Each row was made from one walk, in order. Every step used is in the known rows, and no mark comes twice. Write each row's walk.
(in the rows, 128 means zero)
Known rows
c-y: [134 107 110 140 161 121 116 121 143 133 142 121 119 116 126 116 113 136
 129 130 119 175 140]
n-t-x-l: [104 113 113 131 140 172 124 150 127 131 141 136  98 127 126  65 120 146
 123 112 103 195 127]
x-l-z: [ 64 120 118 107 197 126 118 134 139 110 139 129 116 120 126 114 102 123
 118 125  89 159 140]
y-z-l: [ 76 114 159 141 123 179 124 110 125 121 117 106 140 117 103 136  98 126
 133 124 128 114 137]
c-y-n-t-x-l: [115 105 122 136 174 153 118 145 139 145 147 129 121 117 124  93 113 145
 127 120 107 252 138]
l-z-t-x: [ 92 120 142 146 126  82 119 143 149 129 142 112 122  83 127 120 134 107
 108 116 103 163 137]
x-l-z-y-n: [ 66 117 126 115 185 127 117 138 139 119 125 125 126 114 122 117 113 123
 118 139  91 179 141]
k-n-t-x-l-z-y: [ 83 112 150 144 108 134 106 145 141  97 129 122 115 112 131  82 124 128
 122 143 116 151 127]
l-z: [ 78 125 140 145 124  98 116 127 156 117 129 110 129 111 132 126 107 108
 117 121 108 137 138]
c-y-n: [116 106 123 141 161 130 115 131 144 147 145 119 132 115 123 119 110 138
 133 125 120 226 141]
x-y-n: [ 94 114 117 127 223 135 121 135 122 155 143 119 136 122 125 112 107 136
 133 146 118 161 131]
c-y-x: [136 108 108 144 169 113 116 115 131 126 139 130 126 124 122  88 125 135
 128 137 118 221 141]
y-x-l-z: [ 77 119 115 122 189 114 118 122 121 108 134 138 128 134 120  75 123 126
 122 136  98 222 139]
n-t-x: [114 114 120 147 105 164 124 145 132 136 139 129 103 124 128  71 123 143
 125 112 115 185 126]
k-n-t: [ 93 113 145 151 102 139 105 144 142  90 140 115 114 127 132  87 115 133
 133 148 136 122 125]
l-z-y: [ 93 122 142 155 108  96 115 125 154 119 109 107 133 101 128 130 124 107
 113 145 111 128 137]
c-y-x-l-z: [116 110 110 131 203 111 115 121 134 117 138 135 124 122 123  87 121 130
 119 138 101 228 144]
y-z-t-x-l: [ 84 112 152 128 166 157 127 132 121 146 145 122 128  85 107 120 130 127
 123 116 110 148 135]
k-n: [ 84 112 139 140 108 116 105 125 138 101 142 115 124 120 128 115 111 129
 140 140 136 124 131]

Write each row's walk
[109 114 130 142 155 175 126 142 124 143 135 128 112 119 126  70 120 139
 121 122 111 158 123]
n-t-x-y-z
[127 109 111 133 178 105 125 147 117 153 159 123 110  84 117 103 150 131
 121 129 112 163 131]
z-t-x-y
[ 88 114 137 148 122 163 118 154 138 140 142 117 129 130 123  95 111 141
 136 126 126 218 130]
y-n-t
[101 115 121 135 219 150 120 146 124 147 143 118 129 127 128  92 111 138
 128 152 118 160 127]
x-y-n-t
[ 93 112 129 128 171 156 129 113 110 162 130 127 129 105 115 110 111 132
 127 106 105 166 133]
t-x-y-z-l
[ 79 115 117 117 147 129 124 126 127 146 129 138 116 102 122 105 120 129
 120  99  84 212 138]
t-x-l-z-y
[ 72 116 115 111 154 131 124 125 127 146 140 140 114 107 124 103 112 130
 122  88  84 216 139]
t-x-l-z
[ 91 112 144 148  91 141 108 141 136 104 140 121 112 119 131  82 119 135
 132 131 128 152 125]
k-n-t-x
[118 108 117 134 179 109 124 151 117 161 160 124 117  84 116 105 148 132
 122 126 113 189 132]
z-t-x-y-n
[ 95 116 122 133 138 161 123 151 134 125 138 134 101 122 129  68 118 137
 117 112  98 192 129]
n-t-x-l-z
[ 80 122 152 155 108 100 115 133 155 129 110 106 143 100 126 133 122 108
 116 142 112 165 138]
l-z-y-n
[123 108 111 133 209 102 114 130 133 115 144 133 122 112 121  86 132 128
 115 144 102 225 143]
c-y-x-l-z-t
[123 109 115 138 132 107 124 146 124 148 158 123 109  85 115 109 150 131
 124 115 116 181 134]
z-t-x
[ 94 120 139 142 159  80 119 143 144 133 142 113 122  82 128 116 134 106
 106 124 100 151 136]
l-z-t-x-y
[ 72 117 129 121 183 137 117 147 140 113 125 125 121 116 124 104 115 125
 115 143  92 179 137]
x-l-z-y-n-t
[114 106 142 145 158 157 119 112 137 126 127 111 134 111 112 128 104 130
 126 130 121 152 142]
c-y-z-l
[118 114 116 142 152 162 125 146 125 141 139 129 105 123 130  66 122 142
 121 124 111 167 123]
n-t-x-y
[112 108 109 122 167 115 124 150 118 143 162 131 104  88 114 104 147 135
 122 117 104 190 135]
z-t-x-l
[ 85 117 115 124 195 105 118 132 119 107 140 136 125 124 117  75 135 124
 118 142  99 219 139]
y-x-l-z-t
[ 70 115 141 138 134 160 120 156 137 146 141 126 126 121 125  88 110 137
 127 108 105 252 133]
y-n-t-x-l-z
[ 86 120 145 144 159  85 119 148 145 140 143 113 129  82 127 118 132 107
 109 123 101 176 136]
l-z-t-x-y-n
[ 87 112 138 146 111 165 122 152 133 154 143 124 126 124 123  90 115 143
 135 108 119 247 131]
y-n-t-x
[106 109 129 147 118 155 120 145 128 146 115 124 127 111 115  99 136 140
 128 148 115 211 131]
z-y-n-t-x-l
[126 106 141 142 170 137 121 125 137 146 144 119 128  87 115 120 128 130
 121 124 115 171 140]
c-y-z-t-x
[ 86 112 155 145 127 151 110 138 131 110 137 120 120 114 130  83 116 133
 129 140 126 130 124]
k-n-t-x-y-z
